What can hang from each mark:
tamos: dobap lotof pefiv pugev saput
saput: fegu tamos
pugev: tamos
dobap: tamos
fegu: saput zifi
zifi: fegu tamos
pefiv: tamos

Every row comes from one small tree of marks. Brackets hold a mark, then the marks that hang from it, in alphabetical order. Every link used is in the known rows. Which tree was each row made from?
(in the rows, 128 means zero)
Known rows:
(pefiv tamos): [128 143 138  80 114  97 124 152 118 136 122 113 124 131 115 148 141 131
 165 128 126 155]
(zifi (fegu saput)): [126 137 149 133 113  96 155 172 146 126 130 145 124  93 110 145  61 114
 163 127 121 153]
(saput (fegu zifi) tamos): [ 47  95 162 155 115  88 125 173 143 145 117  70 131 103 106 145  99 129
 146 135 131 147]
(pugev (tamos pefiv)): [129 162 143 114 114 118 125 159 119 142 128 116 117 128 131 110  95 129
  73 135 139 155]
(tamos dobap lotof): [181 143 136  94 122  81 126 202 134 117 118 145 102 137 127 129 123 122
  71 139 112 192]
(pugev (tamos lotof)): [137 133 143  94 123 113 126 176 196 125 130 107 110 132 143 131 130 149
  68 128 126 178]
(pugev (tamos dobap pefiv (saput fegu))): [ 45 158 129 124 109 100 118 186  99 123 139 124 112 108 113 108  69 101
  40 148 112 167]
(saput (tamos dobap lotof pefiv pugev)): [156 169 145 109 123  32 131 214 144 132 124 117 109 135 122 100  73 146
  31 145 122 192]
(fegu zifi): [175 116 151 148 117 100 134 172 132 158  99 145 108 116 115 135 116 115
 145 135 131 154]
(dobap (tamos pefiv)): [204 137 147 116 114  99 127 165  78 145 121 118 118 119 129 113  69 135
  91 126 135 165]
(pugev (tamos dobap)): [114 125 140  99 115 118 127 176 153 132 126 120 105 134 127 137 121 105
  68 148 119 170]
(fegu (zifi tamos)): [178 117 146 162 121 131 135 187 139 159  95 114 111 115 116 132 116 136
  94 116 141 155]
(saput (fegu zifi)): [110 110 153 154 118 102 124 175 138 138 105 108 132 100 110 142 112 113
 148 133 128 149]
(saput fegu): [ 80 129 145 106 113 101 112 153 144 113 134 109 131 115 111 143 128 115
 138 128 128 147]
(zifi tamos): [149 137 138 114 118 129 123 167 146 136 124 117 112 129 119 132 129 136
  84 111 141 154]
(pugev tamos): [108 124 143  99 116 123 125 150 177 136 132 112 113 129 129 136 126 123
  99 134 133 154]
(pugev (tamos dobap lotof saput)): [118 134 125  97 119  92 129 199 171 126 131 151  86 129 131 122 105 124
  32 144 103 194]
(dobap (tamos lotof (saput (fegu zifi)))): [152  83 145 151 122  82 130 202 152 138 108 105 113  87 120 134  69 148
  92 122 110 184]
(pefiv (tamos lotof pugev (saput fegu))): [ 85 149 128  84 120  46 120 181 204 112 132 115 124 110 108 138 120 154
 118 121 110 175]
(pugev (tamos lotof (saput fegu))): [ 46 127 133 103 119 101 117 176 200 109 143 106 112 110 128 130 110 140
  66 127 113 173]
(dobap (tamos pugev)): [199 102 149  99 119  74 130 160 200 141 124 119 114 117 121 136  95 138
 103 122 132 165]
(fegu saput (zifi (tamos dobap lotof))): [193 125 134 163 125 114 148 232 130 145  94 148  94 104 120 135  48 138
  46 125 109 197]
(pefiv (tamos lotof saput)): [134 151 123  79 116  71 127 174 135 128 128 146 102 128 117 134 126 148
 128 124 109 177]
(tamos lotof saput): [148 145 128 100 118  72 126 173 156 127 132 175  90 127 121 122 113 132
  98 128 114 175]

Write each row's tree:
[207 147 133 114 118  72 130 187  95 138 126 150  98 115 131  99  55 155
  53 123 118 188] -> (dobap (tamos lotof pefiv saput))
[228 110 148  94 127  63 130 185 220 128 120 111 111 121 133 128  98 164
  72 118 125 188] -> (dobap (tamos lotof pugev))
[220 140 147 115 119  68 129 168 142 147 120 122 118 116 124 109  60 141
  78 125 138 166] -> (dobap (tamos pefiv pugev))
[ 54 154 155 121 115  52 117 164 156 128 139  82 138 113 109 113  77 138
  98 132 139 148] -> (saput fegu (tamos pefiv pugev))
[120 105 150 149 122  74 147 187 154 154 114 136 100 106 119 141  40 152
 128 133 114 177] -> (fegu (saput (tamos lotof)) zifi)
[172 140 134 113 121  95 128 198 185 133 118 126 105 130 112 126 118 121
  40 124 130 171] -> (zifi (tamos dobap pugev))
[ 99 130 152 126 120  64 158 223 145 115 132 107 118 104 117 141  44 138
  98 139 103 192] -> (zifi (fegu (saput (tamos dobap lotof))))
[212 185 142 111 124  53 129 189 163 128 119 147 115 129 127  98  93 150
  65 128 135 178] -> (tamos lotof pefiv pugev)
[118 128 145  95 120  66 128 201 138 124 129 109 101 142 125 131 111 138
  71 143 112 190] -> (saput (tamos dobap lotof))
[158 142 146 140 119 120 147 224 131 122 114  84 127 112 116 130 119 120
  67 121 128 170] -> (zifi fegu (tamos dobap))
[130 140 142 147 117 126 155 189 151 127 127 114 128  92 114 141  64 135
 113 108 130 155] -> (zifi (fegu saput) tamos)
[114 112 149 167 120 134 125 191 143 140 103  78 132  99 112 138 116 134
  97 112 137 151] -> (saput (fegu (zifi tamos)))
[156 151 136 139 123  99 148 219 171 121 123 109 115 105 122 117 113 158
  62 104 125 177] -> (zifi fegu (tamos lotof saput))
[114 120 140 153 121  77 126 198 155 133 110 137 108  96 111 129  98 131
 112 130 113 172] -> (tamos lotof (saput (fegu zifi)))
[108  98 139 109 114  62 120 160 204 127 140 117 115  94 104 135  76 129
 102 121 118 159] -> (dobap (tamos pugev (saput fegu)))
[185 108 133  98 120  77 129 178 155 131 130 145  91 116 128 125  86 150
  80 121 112 187] -> (dobap (tamos lotof saput))
[152 144 135  78 116  63 129 182 158 134 116 124 118 133 106 142 129 116
 121 142 115 172] -> (pefiv (tamos dobap pugev))
[172 103 138 103 115  59 131 157 198 146 133 155  93 110 111 128  79 132
  99 124 122 164] -> (dobap (tamos pugev saput))
[152 154 150 183 123  99 128 203 149 147  96  87 138  94 111 107  77 145
  59 116 148 153] -> (saput (fegu (zifi (tamos pefiv pugev))))
